Each row comes from the steps of one walk. Every step used is in the known rows, and no mark comes twice. Write the walk behind each row, first mark first.
Known rows
pini gefa lino: [10.3,8.3,-25.6,-2.0,-3.7,3.0,-27.4,-9.1,-18.6,-5.9,-37.3,-13.0,24.3,-11.1,27.7,1.9,25.1,-3.6,-9.2,-8.8,12.7,-15.8,-27.2,11.7]
gefa lino kefu: [9.5,9.3,5.3,3.7,-1.7,12.0,-13.3,25.2,-26.2,-13.0,-4.1,-31.9,2.4,18.8,10.5,-11.9,-2.4,-16.7,-19.9,-10.0,2.1,9.1,-37.3,14.0]
kesub zerob lino pini: [2.5,22.0,10.2,28.9,0.5,21.0,15.0,-7.2,29.7,-2.4,2.5,-6.6,5.9,3.8,-22.0,5.3,-28.7,-29.1,-34.7,-5.9,7.7,8.3,24.8,-4.0]
pini gefa lino kefu danaboz: [4.1,-19.4,-24.4,6.8,-4.6,-2.4,-5.5,17.7,-27.2,-15.8,-33.1,-16.0,6.5,-20.8,4.5,-7.4,12.3,0.5,-7.0,-17.7,23.2,-7.2,-32.8,16.4]
pini gefa kesub: [5.3,0.6,-8.5,-8.0,-10.2,-4.6,-10.2,-2.6,-16.1,-3.2,-7.0,13.9,19.7,-1.8,30.8,9.8,18.1,-20.4,18.3,4.9,-2.1,-7.4,-22.0,11.7]
pini gefa kesub zerob: [-9.9,9.1,10.2,-10.5,-21.5,-13.3,-1.4,-8.3,-7.2,1.0,-25.2,17.9,19.0,12.7,20.4,20.8,1.7,-26.6,11.9,10.5,-4.4,-20.7,-2.7,22.8]
gefa lino pini: [16.5,11.8,-20.8,13.3,0.8,28.6,-28.7,-2.3,0.4,-17.6,-22.6,-23.9,2.2,-6.9,0.9,-23.0,18.8,-18.2,-20.6,-12.8,20.9,8.4,-9.4,-9.0]
kesub lino: [8.3,16.9,10.7,0.6,8.4,17.7,-13.9,-23.0,1.5,-7.9,16.3,-14.7,-13.3,11.4,-6.3,-17.5,14.3,-12.0,-11.5,-5.5,-6.6,8.1,-0.7,-9.9]
lino zerob kefu: [1.4,-0.8,7.3,-2.9,13.1,-0.5,22.5,-4.2,-13.3,12.6,11.5,5.6,-1.9,16.7,0.4,-3.3,-7.3,30.2,-3.3,23.4,-14.8,16.3,8.2,15.2]
gefa kesub lino zerob danaboz kefu: [-18.8,-9.1,21.7,-32.5,-4.8,-20.9,-6.7,-1.3,-9.4,3.4,-3.2,0.0,-35.5,2.4,-6.3,11.2,17.3,11.0,13.8,5.9,16.0,5.9,5.9,-21.2]
lino pini gefa kesub: [3.1,2.2,-11.4,11.9,-11.8,10.3,-13.0,8.5,5.8,-4.3,-9.4,14.5,13.0,-12.6,11.6,-5.1,24.6,-30.0,13.6,-5.7,5.8,-3.4,-16.2,-4.2]
kesub zerob lino kefu danaboz: [-1.6,-9.6,16.2,15.8,-0.5,-0.6,38.5,9.5,1.0,-10.6,9.7,-11.2,-5.9,6.9,-25.5,12.7,-48.6,-16.5,-30.4,-2.0,10.2,12.9,14.0,15.9]
gefa kesub: [13.4,-0.2,-2.4,-11.4,-3.1,7.3,-8.8,-3.7,-18.8,-13.6,12.8,2.1,3.6,16.2,22.3,1.7,6.7,-24.4,9.0,12.8,-3.0,12.0,-10.6,5.3]
kefu lino: [15.6,7.2,-6.6,4.8,6.8,6.4,-2.0,-6.7,-5.6,-3.7,35.1,-5.2,9.9,14.9,9.2,1.8,-13.3,10.6,10.9,1.3,-20.6,-1.6,-0.2,-6.5]
gefa kesub lino zerob kefu: [-10.4,-3.5,26.7,-19.9,-0.8,-11.5,0.2,-2.0,-20.3,8.8,22.8,12.4,-31.8,29.1,4.7,-3.8,12.7,6.2,11.2,36.8,-0.3,32.1,15.0,11.0]
lino pini: [15.0,11.3,-8.1,22.6,7.8,33.3,-1.7,-5.1,16.8,-10.7,5.7,-8.2,2.2,-5.0,-13.1,-25.0,6.5,-15.5,-12.4,-14.5,-3.9,6.7,-2.1,-15.6]
danaboz kefu lino pini gefa kesub: [2.0,7.8,-22.4,5.5,-0.2,-24.9,-19.8,18.1,21.9,5.5,11.6,8.9,22.5,-28.1,10.4,15.0,8.3,-1.3,32.7,-9.2,10.0,-14.3,-13.5,-30.6]
danaboz kefu lino pini gefa: [4.9,17.3,-26.2,22.3,12.4,-14.6,-9.9,9.6,36.0,9.5,8.4,-4.0,28.4,-38.3,-5.5,4.6,1.8,17.5,15.1,-23.6,1.3,-21.5,-11.1,-36.0]
kefu lino pini gefa kesub: [-0.1,-0.5,-10.1,15.9,-13.2,-1.3,-14.1,14.9,7.0,0.5,14.5,20.6,15.2,-5.7,14.3,5.1,12.8,-13.6,33.1,-0.5,-3.5,-8.3,-7.9,-11.9]
lino pini gefa kesub zerob: [-13.2,11.8,8.2,9.9,-24.2,2.8,-4.0,2.2,14.1,-0.7,-28.2,18.0,14.0,2.1,-0.8,5.1,8.1,-36.0,7.1,-1.1,4.1,-16.6,3.4,7.7]
danaboz kefu lino: [17.1,14.3,-16.4,-1.8,19.4,-18.3,-8.3,-3.1,10.5,1.1,30.8,-16.4,18.5,-9.0,4.3,13.5,-16.4,24.0,9.1,-6.1,-7.1,-8.0,-5.9,-26.9]
kesub zerob gefa lino kefu danaboz: [-0.2,-15.5,-0.5,-19.8,-7.0,-3.6,-11.6,12.1,-16.4,-18.0,-30.0,-29.9,-24.9,2.4,1.8,-10.0,-27.5,-33.0,-34.3,3.4,13.8,-0.6,5.8,44.7]
kesub lino pini gefa: [-2.9,19.1,0.9,26.6,0.2,20.8,-15.9,-11.3,27.7,1.8,-5.4,-2.5,-4.6,-16.6,-19.1,-24.7,32.6,-19.4,-6.3,-23.9,1.6,-5.6,-5.0,-19.4]
gefa lino zerob danaboz kefu: [-3.5,-7.5,-10.9,-26.4,0.8,-13.6,-8.5,-0.2,-19.7,-0.6,-42.6,-23.3,-7.6,-12.0,4.7,10.2,10.7,34.6,-9.8,-6.3,26.3,-6.4,-5.6,-10.2]
zerob danaboz kefu: [8.9,-12.3,-13.3,-16.1,19.2,0.5,10.6,-10.8,20.5,-0.8,-8.5,-8.9,9.0,-24.3,-13.7,3.9,-3.3,34.6,-7.8,-26.0,-0.5,-10.6,-1.2,-28.8]

Write each row's walk
[-2.1,8.5,20.5,-16.4,-16.0,-1.1,0.1,-10.7,-10.0,-10.8,-7.0,5.4,2.9,30.7,12.0,12.5,-9.7,-30.7,2.1,16.9,-4.1,-2.6,8.6,18.1]  gefa kesub zerob
[3.5,8.8,11.9,6.1,-6.1,22.1,-25.5,-2.1,9.3,-13.4,17.3,-1.0,-25.2,7.5,-9.9,-24.6,26.1,-40.7,2.4,-1.0,12.0,22.0,2.9,-18.4]  gefa kesub lino pini
[6.2,13.3,5.4,-17.2,2.3,2.3,-9.7,-6.4,-24.4,3.7,5.8,-13.8,-20.1,15.3,24.5,-6.0,-9.2,-28.3,-12.3,21.4,-12.9,2.3,-0.9,37.0]  lino zerob gefa
[-15.0,-13.9,-8.6,-12.5,-17.2,-1.7,-3.4,-1.2,-33.0,4.6,-58.0,0.1,-1.7,-5.7,16.6,8.3,26.5,26.9,-2.6,-5.9,13.0,-20.0,-13.4,14.4]  pini gefa lino zerob danaboz
[10.4,-19.4,-3.3,9.6,7.4,12.1,21.2,12.0,-12.1,-15.9,13.0,-12.6,-9.4,-4.1,-15.8,-16.9,-13.4,-3.0,-8.5,-12.7,-1.4,11.7,-14.0,5.8]  lino kefu danaboz
[-9.1,-34.8,3.1,-25.0,1.7,-16.4,7.8,-12.2,-25.8,-5.2,12.3,16.4,-43.9,5.5,-8.5,-8.3,13.7,16.2,15.7,36.4,18.7,33.7,30.7,8.4]  gefa kesub lino zerob kefu danaboz
[12.7,15.9,-18.6,18.3,18.8,-2.5,-9.1,6.9,31.7,0.2,29.3,-16.0,11.6,-19.8,-15.6,-2.9,-9.7,12.6,6.8,-17.2,0.4,-2.9,1.0,-41.8]  danaboz kefu lino pini
[10.8,13.4,-15.4,36.2,7.9,15.9,5.5,1.0,25.5,2.1,1.8,1.5,22.8,-27.3,-4.3,4.4,-0.6,-20.0,-16.7,-15.7,9.7,2.7,-6.5,-9.6]  zerob lino pini gefa
[-24.3,-16.2,11.5,0.4,-26.1,9.8,14.3,1.1,23.3,3.2,-40.9,31.3,3.1,-6.9,-15.9,5.1,7.9,-8.7,6.4,-14.8,1.6,-22.4,14.8,-3.2]  lino pini gefa kesub zerob danaboz
[1.1,10.7,-2.2,9.8,-6.2,-0.2,-15.1,27.0,-21.4,-2.0,-23.5,-20.0,20.0,3.2,19.1,-4.4,9.9,-11.4,-10.8,-17.3,1.9,-9.4,-48.1,20.7]  pini gefa lino kefu
[-3.0,18.7,20.0,-18.4,3.1,2.6,-23.2,-13.1,-17.6,2.9,13.0,-20.2,-43.3,18.3,13.1,-15.6,2.4,-35.2,-14.0,21.0,-9.9,10.1,8.8,25.8]  kesub lino zerob gefa
[-3.9,7.8,8.2,-9.8,-10.7,-5.2,-24.4,-10.2,-10.0,-2.0,0.5,10.0,-3.1,3.4,18.8,0.8,32.9,-26.9,16.3,1.8,1.9,-2.3,-14.8,0.8]  pini gefa kesub lino
[-11.7,-8.3,8.8,-16.2,-7.0,-20.5,14.0,-5.0,7.7,13.5,-17.5,31.9,24.1,7.7,9.8,17.8,-6.5,8.0,11.2,19.2,-11.2,-8.8,12.6,24.7]  pini gefa kesub zerob kefu
[3.7,19.1,-4.9,-4.1,9.4,-27.7,-0.9,3.9,-13.0,8.4,24.4,-16.1,2.3,5.1,9.2,18.4,-16.0,26.0,15.8,12.1,-2.3,-6.1,-2.2,-13.9]  danaboz kefu lino zerob
[-5.1,-1.1,-14.4,-8.9,0.1,-18.4,-4.7,2.0,-28.3,13.2,-36.5,2.0,12.9,-2.7,21.8,5.5,17.2,33.5,-2.0,18.0,10.5,-1.3,-9.5,27.6]  pini gefa lino zerob kefu
[5.9,-32.7,-27.2,-16.7,8.1,-8.8,4.7,-10.6,-35.9,-9.0,-27.1,-6.5,-17.7,-8.8,0.2,-8.4,6.9,41.0,-9.1,25.6,29.6,21.4,18.0,19.4]  gefa lino zerob kefu danaboz
[-8.1,-12.4,12.2,-9.2,-5.1,14.5,22.9,-7.1,-18.2,3.9,-9.7,3.0,-17.1,12.0,-7.2,0.6,-0.6,23.3,-3.0,0.4,-12.0,-3.1,3.1,3.0]  lino zerob danaboz
[6.0,-15.4,-12.5,-12.7,16.5,-9.0,10.8,-5.5,19.4,4.4,18.1,-3.6,9.4,-17.6,-11.5,14.1,-16.9,51.9,9.7,-21.4,-11.5,-15.1,5.7,-37.9]  zerob danaboz kefu lino
[-5.5,2.2,10.9,18.9,8.4,3.3,24.0,0.3,39.8,11.8,21.6,13.3,7.3,10.4,-32.6,-6.4,-32.6,31.3,-2.3,6.1,-20.9,2.7,39.5,-7.4]  kesub zerob kefu lino pini
[-15.1,-9.6,9.7,-12.6,-8.2,-33.2,13.4,2.1,8.4,17.4,9.2,37.2,25.3,15.7,13.0,27.7,-19.6,27.6,28.2,25.9,-19.7,-12.1,19.7,16.9]  pini gefa kesub zerob kefu lino
[8.5,-6.8,-9.1,21.6,21.0,12.1,13.3,5.4,31.7,7.4,40.2,12.4,6.3,-3.5,-20.8,-16.2,-15.0,37.7,3.0,1.0,-18.5,16.0,19.5,-19.8]  zerob kefu lino pini
[7.1,12.6,-14.6,26.8,1.6,21.0,-2.9,-2.3,19.4,2.9,-13.1,3.8,17.3,-21.0,-5.3,-14.6,18.8,-12.1,-3.0,-21.5,-3.2,-12.5,-14.1,-10.2]  lino pini gefa
[-12.5,9.3,29.4,1.4,-15.2,-6.6,-11.4,26.4,-11.6,1.9,16.6,2.9,-8.9,15.6,9.1,-3.4,16.6,-35.3,14.0,-4.8,-7.8,4.4,-36.4,8.2]  pini gefa kesub lino kefu
[-2.9,-31.2,-36.3,-12.3,1.7,-21.6,4.2,-9.9,-33.0,2.8,-46.9,6.2,-1.1,-25.5,10.1,-0.1,20.0,43.7,-0.5,18.8,28.9,1.8,4.7,24.1]  pini gefa lino zerob kefu danaboz
[-1.1,-23.1,15.9,-6.2,-6.2,1.5,-1.6,13.0,-18.9,-19.8,25.0,-5.9,-37.2,9.5,-10.3,-15.6,6.6,-29.2,6.7,1.6,12.2,24.8,-7.9,0.0]  gefa kesub lino kefu danaboz
[-7.8,6.7,23.0,-5.4,12.3,-2.1,8.5,-13.1,-8.5,12.8,18.5,0.2,-26.6,19.6,-12.6,-13.6,5.3,24.8,-5.8,20.8,-9.4,22.7,16.6,6.2]  kesub lino zerob kefu
[0.9,-25.6,13.3,-23.3,-1.5,-3.0,-16.3,16.0,-15.7,-17.3,28.5,-9.3,-49.9,2.2,3.9,-20.7,-3.5,-52.9,-3.4,10.9,5.1,25.7,-1.3,21.8]  zerob gefa kesub lino kefu danaboz
[17.7,12.9,-7.4,30.6,13.2,29.8,6.4,-0.9,23.0,-7.5,21.1,-9.9,5.6,-10.5,-12.1,-4.5,-12.9,-25.1,-26.3,-9.8,9.1,21.6,5.0,-15.0]  zerob lino pini
[-10.9,-13.2,10.6,-33.4,-5.0,-17.0,10.8,-6.7,14.1,-2.1,-23.4,6.3,2.8,-0.3,-7.6,24.3,-14.0,10.4,2.7,-4.4,4.8,-14.8,16.6,-14.0]  gefa kesub zerob danaboz kefu
[0.2,13.9,7.7,4.3,-3.5,-4.7,3.5,1.2,-29.8,4.7,29.2,-5.1,-6.4,26.7,11.8,8.3,-13.9,12.7,15.9,20.0,-16.5,0.0,1.3,6.3]  kefu lino zerob
[0.9,-8.0,-16.7,26.8,15.4,1.2,13.4,7.2,34.1,17.5,20.7,24.6,23.3,-19.8,-12.2,-8.5,-2.0,40.5,13.9,-6.6,-17.9,-3.1,8.6,-14.7]  zerob kefu lino pini gefa
[-4.7,7.9,38.2,-2.2,-8.4,5.1,-9.9,24.0,-15.1,-7.2,35.4,-9.2,-25.5,33.1,1.4,-11.7,3.9,-39.1,5.9,1.3,-7.7,23.1,-23.6,2.2]  gefa kesub lino kefu
[5.9,14.3,10.3,-17.9,0.8,4.8,-6.5,-19.0,7.6,-1.3,-7.4,-9.5,-5.8,13.8,9.4,-1.5,-25.5,-34.6,-26.7,8.6,-22.1,-11.4,16.8,34.2]  kesub zerob gefa
[5.0,19.8,13.8,8.6,2.2,6.0,16.7,-17.3,7.1,-2.5,4.8,-7.2,13.4,16.7,-3.6,21.2,-35.1,-18.7,-30.8,5.5,0.3,2.0,18.0,12.2]  kesub zerob lino
[-14.8,2.5,2.4,24.3,2.9,-6.8,22.9,2.4,42.7,23.0,1.8,26.8,23.9,-5.9,-22.9,3.0,-18.7,35.6,7.0,-2.2,-19.9,-16.7,27.6,-3.4]  kesub zerob kefu lino pini gefa
[-9.6,-10.5,16.6,-9.2,-5.9,16.8,28.3,-20.9,12.0,-2.3,-23.3,6.1,-1.5,12.2,-21.5,3.9,-16.6,16.0,-16.6,-13.1,-17.0,-17.3,22.7,1.3]  kesub zerob danaboz
[-5.3,-12.1,-22.8,13.2,9.8,-7.7,7.8,8.7,45.2,15.1,-4.1,7.9,19.5,-45.4,-22.8,7.1,3.8,45.2,15.1,-39.2,-2.3,-28.6,1.1,-47.6]  zerob danaboz kefu lino pini gefa
[-5.0,-7.0,0.9,-17.2,8.9,-8.4,17.8,-3.1,-4.2,7.3,-14.1,-8.2,-6.2,-9.7,-10.6,11.1,-2.6,36.2,-2.3,-8.0,2.8,-9.1,1.6,-16.0]  lino zerob danaboz kefu
[6.5,2.3,-11.8,20.0,-5.6,6.1,-3.5,10.7,10.3,-2.7,4.3,15.4,18.3,-18.5,13.0,14.2,6.2,-41.5,0.3,-1.7,18.4,11.5,-8.8,-6.4]  zerob lino pini gefa kesub
[-11.8,-13.4,11.9,-4.3,-6.2,2.8,24.4,0.6,-19.0,7.3,15.7,9.3,-16.2,20.3,-3.7,8.4,-13.2,41.4,15.2,5.5,-20.4,-6.8,12.0,-5.9]  kefu lino zerob danaboz
